What can hang from each mark:
K_480: K_410 K_929
K_950: K_697
K_593: K_929
K_969: K_697
K_436: K_410
K_410: K_436 K_480
K_78: K_480 K_593
K_929: K_480 K_593
K_697: K_78 K_969

Known rows, with every way that one mark hangs from another:
K_969(K_697(K_78(K_480(K_410 K_929) K_593))): [ 0.10 -0.06  0.14 -0.01  0.04 -0.07 -0.03  0.33  0.21 -0.35 -0.18 -0.18
 -0.14 -0.02  0.55  0.15 -0.29  0.18]
K_697(K_78(K_480(K_410) K_593(K_929)) K_969): [ 0.15 -0.08  0.21 -0.21  0.22 -0.09  0.23  0.32  0.15 -0.08 -0.30 -0.11
  0.01 -0.26  0.54  0.22 -0.06 -0.06]
K_410(K_480): [-0.08 -0.11  0.02 -0.04 -0.05 -0.01 -0.03 -0.12  0.03  0.00  0.00 -0.06
  0.07 -0.10  0.10 -0.17  0.01  0.10]
K_436(K_410): [-0.01 -0.02 -0.03 -0.04  0.04  0.03  0.02 -0.06  0.01  0.03 -0.02 -0.02
  0.06 -0.08 -0.02  0.04  0.02 -0.04]
K_929(K_480(K_410(K_436)) K_593): [ 0.04 -0.41  0.04 -0.10  0.01 -0.23 -0.27 -0.09  0.14 -0.49 -0.11  0.16
 -0.08 -0.08  0.19 -0.15 -0.20  0.28]
K_78(K_480(K_410(K_436)) K_593(K_929)): [ 0.06 -0.14 -0.01 -0.04 -0.02 -0.16 -0.05  0.12  0.18 -0.31 -0.28 -0.01
 -0.17 -0.19  0.38 -0.06 -0.16  0.16]
K_969(K_697(K_78(K_480(K_410(K_436)) K_593(K_929)))): [ 0.11 -0.05  0.10  0.06 -0.12 -0.22 -0.06  0.25  0.22 -0.36 -0.30 -0.09
 -0.17 -0.05  0.61  0.06 -0.36  0.18]
K_969(K_697(K_78(K_480))): [ 0.06  0.18  0.13  0.03 -0.04 -0.06 -0.03  0.17  0.18 -0.06 -0.03 -0.24
  0.08  0.05  0.42  0.00 -0.22  0.12]
K_969(K_697(K_78(K_480(K_410 K_929(K_593))))): [-0.01 -0.20  0.13 -0.15  0.03 -0.09 -0.17  0.24  0.24 -0.47 -0.17 -0.13
 -0.07 -0.04  0.57  0.06 -0.27  0.31]
K_950(K_697(K_969)): [ 0.00  0.04 -0.02 -0.18  0.06  0.06  0.06 -0.02  0.11  0.03  0.06 -0.06
 -0.04  0.02  0.05  0.00 -0.01  0.01]
K_697(K_78(K_593(K_929)) K_969): [ 0.10 -0.09  0.25 -0.04  0.10 -0.08  0.27  0.28 -0.02  0.06 -0.18  0.00
 -0.01 -0.24  0.23  0.21 -0.07 -0.04]
K_410(K_436 K_480(K_929(K_593))): [-0.28 -0.46  0.03 -0.05 -0.10 -0.13 -0.27 -0.06  0.11 -0.33 -0.05  0.09
 -0.14 -0.26  0.13 -0.37 -0.15  0.50]
K_950(K_697(K_78(K_593) K_969)): [ 0.14  0.00  0.22 -0.03  0.11  0.02  0.22  0.20  0.12  0.05  0.02 -0.06
 -0.07 -0.07  0.22  0.10 -0.15  0.02]
K_950(K_697(K_78(K_480(K_410 K_929(K_593))) K_969)): [-0.04 -0.25  0.16 -0.43  0.27  0.02  0.02  0.24  0.34 -0.31 -0.12 -0.12
 -0.03 -0.20  0.55  0.03 -0.12  0.23]
K_969(K_697(K_78(K_593(K_929(K_480))))): [ 0.17 -0.13  0.27  0.05 -0.12 -0.21  0.04  0.20  0.04 -0.26 -0.16 -0.10
  0.03 -0.10  0.32  0.10 -0.34  0.22]
K_969(K_697(K_78)): [ 0.06  0.10  0.12  0.10 -0.09 -0.05  0.00  0.13  0.04 -0.05 -0.01 -0.08
  0.00  0.14  0.23  0.12 -0.20  0.02]
K_969(K_697(K_78(K_480(K_410 K_929)))): [-0.03 -0.01  0.06 -0.16  0.08 -0.04 -0.08  0.26  0.24 -0.29 -0.16 -0.18
 -0.04  0.03  0.53  0.15 -0.19  0.11]
K_593(K_929(K_480(K_410))): [ 0.05 -0.26  0.02 -0.28  0.07 -0.13 -0.01 -0.01  0.06 -0.30 -0.22  0.02
  0.08 -0.13  0.20  0.12 -0.01  0.01]
K_410(K_480(K_929)): [-0.22 -0.24  0.00 -0.14  0.01  0.01 -0.07 -0.01  0.06 -0.10 -0.03 -0.05
  0.00 -0.20  0.09 -0.15  0.02  0.21]
K_593(K_929(K_480(K_410(K_436)))): [-0.03 -0.29 -0.03 -0.21  0.02 -0.22 -0.12 -0.02  0.11 -0.35 -0.23  0.11
 -0.04 -0.13  0.20  0.00 -0.10  0.11]
K_480(K_410 K_929): [-0.08 -0.19 -0.07 -0.19  0.12  0.03 -0.04  0.09  0.06 -0.23 -0.12  0.06
 -0.11 -0.03  0.12  0.15  0.03  0.00]

Rows:
[ 0.24  0.06  0.15  0.09 -0.02 -0.09  0.00  0.23  0.19 -0.26 -0.15 -0.19
 -0.07  0.07  0.56  0.13 -0.30  0.07] => K_969(K_697(K_78(K_480(K_410) K_593)))
[ 0.06 -0.11  0.17 -0.29  0.27  0.04  0.15  0.34  0.31 -0.19 -0.12 -0.16
 -0.10 -0.18  0.53  0.13 -0.14  0.11] => K_950(K_697(K_78(K_480(K_410 K_929) K_593) K_969))
[-0.14 -0.41 -0.05 -0.10  0.02 -0.11 -0.25  0.04  0.12 -0.46 -0.15  0.20
 -0.26 -0.09  0.15 -0.07 -0.14  0.28] => K_480(K_410(K_436) K_929(K_593))
[-0.21 -0.44  0.04 -0.17  0.00 -0.02 -0.14 -0.10  0.08 -0.24 -0.06 -0.03
  0.03 -0.34  0.11 -0.21 -0.04  0.36] => K_436(K_410(K_480(K_929(K_593))))
[-0.08  0.06  0.12 -0.07  0.02 -0.04 -0.07  0.28  0.20 -0.16 -0.06 -0.23
  0.01 -0.04  0.41  0.02 -0.21  0.23] => K_969(K_697(K_78(K_480(K_929))))
[ 0.14 -0.02  0.25  0.06  0.14 -0.04  0.21  0.24  0.00  0.11 -0.04  0.00
 -0.03 -0.12  0.18  0.15 -0.09 -0.05] => K_697(K_78(K_593) K_969)
[-0.10 -0.05  0.01 -0.09  0.02 -0.12 -0.19  0.24  0.29 -0.35 -0.17 -0.09
 -0.16  0.02  0.53  0.03 -0.28  0.21] => K_969(K_697(K_78(K_480(K_410(K_436) K_929))))
[-0.12 -0.01  0.13 -0.27  0.16  0.08  0.06  0.27  0.32 -0.09 -0.01 -0.21
  0.04 -0.17  0.37 -0.05 -0.11  0.22] => K_950(K_697(K_78(K_480(K_929))))
[-0.30 -0.27 -0.05 -0.07 -0.05 -0.07 -0.18 -0.03  0.11 -0.15 -0.04  0.04
 -0.12 -0.20  0.09 -0.27 -0.07  0.31] => K_410(K_436 K_480(K_929))
[ 0.16  0.02  0.11  0.16 -0.08 -0.18 -0.11  0.21  0.24 -0.31 -0.16 -0.09
 -0.18  0.06  0.56  0.01 -0.39  0.16] => K_969(K_697(K_78(K_480(K_410(K_436)) K_593)))
[ 0.00 -0.06  0.25 -0.11  0.25 -0.02  0.15  0.39  0.17 -0.01 -0.09 -0.15
 -0.01 -0.31  0.36  0.06 -0.10  0.15] => K_697(K_78(K_480(K_929) K_593) K_969)
[-0.04 -0.19 -0.02 -0.04  0.07 -0.10 -0.14  0.18  0.23 -0.36 -0.17  0.00
 -0.26 -0.17  0.32 -0.09 -0.18  0.26] => K_78(K_480(K_410(K_436) K_929) K_593)
[-0.16 -0.23 -0.12 -0.11  0.06 -0.06 -0.16  0.07  0.11 -0.29 -0.13  0.15
 -0.24 -0.03  0.12  0.03 -0.06  0.09] => K_480(K_410(K_436) K_929)
[ 0.08  0.05  0.10 -0.35  0.26  0.05  0.14  0.17  0.31 -0.04 -0.07 -0.18
  0.06 -0.05  0.52  0.12 -0.05 -0.08] => K_950(K_697(K_78(K_480(K_410)) K_969))
[-0.06 -0.38  0.00 -0.18  0.07 -0.03 -0.14  0.07  0.06 -0.40 -0.14  0.11
 -0.14 -0.08  0.15  0.05 -0.05  0.19] => K_480(K_410 K_929(K_593))
[-0.06 -0.07  0.09 -0.44  0.32  0.07  0.11  0.27  0.34 -0.13 -0.10 -0.17
 -0.01 -0.14  0.51  0.13 -0.04  0.04] => K_950(K_697(K_78(K_480(K_410 K_929)) K_969))
[-0.08 -0.24  0.08 -0.07 -0.03 -0.17 -0.28  0.22  0.29 -0.53 -0.18 -0.04
 -0.19 -0.04  0.57 -0.07 -0.36  0.40] => K_969(K_697(K_78(K_480(K_410(K_436) K_929(K_593)))))
